Each row comes from the steps of one path. Every step used is in the known rows, and no mark comes twice. Write the path behind each row, first mark first.
(in the rows, 128 means zero)
Known rows:
lizef -> velo -> rana: [100 110 127 166 135 132 177 134 117 129 151  90 196 161 163 169 113 113
 172  95 134 136 151 139 114  98  82]
zamuv -> rana -> velo -> voze: [ 95 133  89 137 111 110  88 130 123 143 111  88 107 136 165 107 136 158
  54 113 119  28 130 125 119 173 146]
veved -> velo -> voze -> zamuv -> rana: [127 130  65 140 118 101 113 133 109 114  83  86 117 155 136 134 130 140
  82 168  96  75 100 131  93 156 106]
muvo -> rana -> zamuv: [128 172 139 103 125 140 199 142 150 132 141 115 124 124  97  92 143  96
  99  86 128 143 178 118 179 142 120]
zamuv -> voze -> velo: [ 69 101 118 120 152  94 123 181  88 145  83 110 148 153 169 130 110 126
  99 154 104 142 140 101 122 130 126]
muvo -> rana: [ 96 134 153  99 108 119 159 122 136 150 163 100 153 156 110 121 112 119
 129 100 135 147 165 101 157 150 114]
rana -> velo: [ 78 120 113 115 100 134 133 112 130 140 126  80 111 149 158 111 106 139
 142 103 134 105 134 144 151 138 177]
labuf -> zamuv -> veved -> muvo -> rana -> velo: [195 101 151 145 140 171  95 105 167 127 133 171 129  80 124 106 139 126
 135 140 138 116 116 145 157 113 159]
muvo -> veved: [ 71 150 134  64 114 133 142  90 130 126 149 106 143 144  99 129 102 129
 144 104 153 142 102 103 158 139 118]
veved -> velo -> voze: [ 82 125  79 122 105  95 131 114 103 177 118  73  79 125 157 120  85 152
 130 156 105  87  98 106 125 155 145]
lizef -> velo -> veved -> muvo -> rana -> zamuv -> labuf: [208 138 129 125 115 131 139 119 147 128 131 205 161  89  98 143 164 101
 175 106 135 166 159 128 114  81 104]
voze -> zamuv: [ 94 113 128 118 120 124 148 141 128  83  96  97 130 176 108 129 103 121
 130 126 106 167 131 147 122 112 125]
veved -> muvo -> rana -> zamuv -> voze: [161 137 165 111 102 101 167 141 129 150  97 184 137  76  94 134 135 136
  94 105 102 187 167  96 158 127 126]
labuf -> zamuv -> voze -> velo -> rana: [117 108 125 205 171 115 135 200 114 108  71 125 169 142 183 154 160 115
  91 149  99 150 143 119 144 109  68]
lizef -> velo -> veved -> muvo: [128  65 145 141 117 114  88  86 114 120 156 129 179 120 139 167  88 119
 208 131 126 181 103 131  85  59 115]
rana -> zamuv -> veved -> velo -> lizef: [173 191  88 104 175 172 167 147 125 167 158 129  64 114 117  88 120 107
 157 185 156 102 103 175 128 171 170]
voze -> zamuv -> rana -> velo: [123 125  99 131 112 140 117 131 137  78  92  92 149 174 136 128 153 129
  97 115 127  92 137 172 118 139 139]
velo -> lizef: [ 92 136 154 111 141 117 136 148 128 151 164 116  80 181 129 116  89 142
 148 143 131 142 157 126 120 186 147]
veved -> muvo: [101  85 160 137 108  99 116  84 104 125 128 125 134 129 113 155  84 139
 163  94 117 177 113 111 107 132 147]
lizef -> velo -> veved: [101 105 119 122 122 126 122 123 119 123 159  89 173 148 144 140 100 102
 188 134 137 158 121 137 106  60 102]
lizef -> velo -> voze -> zamuv -> rana: [125 101  95 149 152 111 121 181 125  92  77 111 139 165 142 133 128 127
  67 149  77  82 146 125  71 111  85]
labuf -> zamuv -> voze -> muvo: [127 114 152 153 109  97 144 180 116 110  59 121 122  95 110 151 160 113
  89 144  74 183 133  78 127 108 110]
lizef -> velo -> veved -> muvo -> rana -> zamuv: [178 114 146 125 125 139 139 102 154 124 166 163 172  87 115 132 134  97
 165 119 127 168 148 129 137  64 103]
rana -> muvo -> veved: [ 85 147 168  67 108 127 104  86 112 120 169 147  95 131  90 127 119 159
 138  94 173 142  99  89 127 120 151]
labuf -> zamuv -> rana: [144 136 133 184 138 120 139 158 125  84  94  98 137 152 103 129 160  97
  94  91 115 151 138 106 120 141  84]
rana -> muvo: [ 90 119 169 122 107 109 109 122  94 124 151 124  79 144 109 123 114 151
 134  88 146 154 129 103  97 117 168]

Write each row's path:
[167 189  71 106 100 107 172 137 130 175  99 141  79  64 110 118 194 115
  80 146 100  59 145  87 134 180 143]  veved -> velo -> voze -> muvo -> rana -> zamuv -> labuf
[125 123 141 154 117 101 153 191 119 118  52 126 104 125 121 128 128 131
 103 133  87 195 141  94 145 104 107]  labuf -> zamuv -> voze
[190 120 126 177 178 172 163 122 118 113 142 164 192  75 124 160 134  92
 162 100 144 135 106 180  99  74 107]  lizef -> velo -> rana -> zamuv -> veved -> muvo
[161  76 158 157 146 102  59 149 137 118 104 183 175  99 149 141 147 122
 113 189 100 185 128  94 141  83  80]  labuf -> zamuv -> voze -> velo -> veved -> muvo -> rana
[142 171 109 112 162 168 169 150 118 119 123 115 120 101  86  87 129  84
 111 109 146 133 105 162 133 112 144]  rana -> zamuv -> veved
[111  89 154 132  94 103  70  63 109 113 160 122 164 118 110 159  91 133
 184 121 139 189  86 134 103  96 124]  velo -> veved -> muvo
[ 89 126 108 108  86 138  88  90 134 128 156  76 140 138 156 114 112 135
 163 131 157 116 106 166 146 101 153]  rana -> velo -> veved
[109 143 114 111 129 118 147 121 120 179 167  96  74 173 149 128  87 147
 188 173 135 124 130 131 124 194 158]  veved -> velo -> lizef
[ 93 133 133 106 129 138 120 135 150 162 159 113  61 172 168 100  98 162
 151 149 139  90 159 153 142 189 189]  rana -> velo -> lizef
[ 80  96 108 132 141 105 137 158 117 154 111  97 101 138 163 117  83 137
 112 135  85  95 144  99 104 107 126]  lizef -> velo -> voze
[ 82 108 112 122 125 106 118 155 129 103  78 104  88 154 129 113  93 151
  77 153  77 117 122 129 114 121 127]  velo -> voze -> zamuv
[175 142 136 167 155 162 145  98 114 108 146 155 178  75  97 153 139 105
 137  90 156 142  88 181 117 110 116]  velo -> rana -> zamuv -> veved -> muvo
[193 103 172 150 153 151 111 119 148 119 138 175 148  89  84 121 129 107
 135 134 128 169 111 119 135 110 114]  labuf -> zamuv -> veved -> muvo -> rana
[207 114 170 136 168 175  82 130 185 152 166 202  82 103 136  95 132 149
 141 186 140 104 139 156 149 162 170]  labuf -> zamuv -> veved -> muvo -> rana -> velo -> lizef
[139 183 101 126 118 125 189 162 118 119  75 142  88 126  88 112 157 104
 123  71 129 150 155 130 129 145 145]  rana -> zamuv -> labuf
[143  65 142 178 151  99  49 148 112  99  75 165 150 101 159 150 133 123
 126 187  91 195  95 111 116  70  99]  labuf -> zamuv -> voze -> velo -> veved -> muvo
[137 139 122 123 139 143 105 155 156 102 125 125 101 198 146 116 142 151
 104 161 130  77 161 182 109 190 149]  voze -> zamuv -> rana -> velo -> lizef
[152 134 164 122 119 125 165 104 143 129 138 156 128  96  90 121 130 115
 120  80 119 164 160 112 158 138 135]  veved -> muvo -> rana -> zamuv
[167 166 126 129 118 133 106  94 116 102 136 145  94 117  96 138 183 136
 128 119 167 118  80  85 122 134 114]  labuf -> zamuv -> rana -> muvo -> veved -> velo
[ 68 116  97 118 107 114 103 127 133 159 109  87  66 126 177  94  98 168
  89 133 107  52 128 128 145 148 179]  rana -> velo -> voze
[168 116 165  91 149 162  77 100 163 185 202 187 114 117 137 107 105 162
 157 174 164  84 136 163 131 182 187]  zamuv -> veved -> muvo -> rana -> velo -> lizef
[111  88 140 117  95 107  80  86 153 175 138 145  96  99 164 114 100 185
  96 130 105  66 144 107 152 159 174]  veved -> muvo -> rana -> velo -> voze
[ 97 167  97 101 101 139 164  52 121 148 175  87 188 137 136 176 121 135
 190 121 178 113  75 133 167 149  88]  muvo -> veved -> velo -> rana
[143 138 121 159 129 123 208 179 109 125  95 131 189  82 143 181 181  96
 103 115  98 139 161 123 118  84  84]  lizef -> velo -> rana -> zamuv -> voze -> muvo
[157 172 134  75 133 137  86 105 128 109 169 172  79 173  98 142 155 175
 138 183 174  97  99 132  89 181 134]  voze -> zamuv -> rana -> muvo -> veved -> velo -> lizef
[151 160 168 131 132 133  94 121 127  74 131 161 101 128  74 127 183 136
  88  89 161 135 105  81 119 125 103]  labuf -> zamuv -> rana -> muvo -> veved
[ 78 133 151 115 164 142  87  96 109 113 186 146 160 149 152 150 149 146
 124 113 184  94 101 113 126 124 112]  voze -> velo -> rana -> muvo -> veved
[ 98 132 131  92  97 138 143 111 156 159 156  98 135 148 150 102 121 138
 129 108 142  96 168 129 179 153 158]  muvo -> rana -> velo
[165 157 102 158 184 185 197 160 124 117 144 122 187 104 130 132 146  76
 140 104 155 112 125 184 118  76  94]  lizef -> velo -> rana -> zamuv -> veved
[173 147  90 190 150 166 151 121 117 124 135  96 164 110 134 147 145  98
 171 152 155 127  71 170 135 110  90]  labuf -> zamuv -> veved -> velo -> rana
[160 194 120 103 116 130 201 160 144 138 107 159 112 125  80 102 174 101
 107  72 137 142 189 114 156 158 127]  muvo -> rana -> zamuv -> labuf
[136 140  90  95  97 124 111 158 168 138  70 162  79 143 143  95 151 171
  74 153 101  54 170 140 142 154 155]  muvo -> rana -> velo -> voze -> zamuv -> labuf
[ 96  64 135 145 148 110  45  83 104 110 153 122 176 134 157 150 100 115
 166 151 131 153  84 133  98 100 126]  voze -> velo -> veved -> muvo
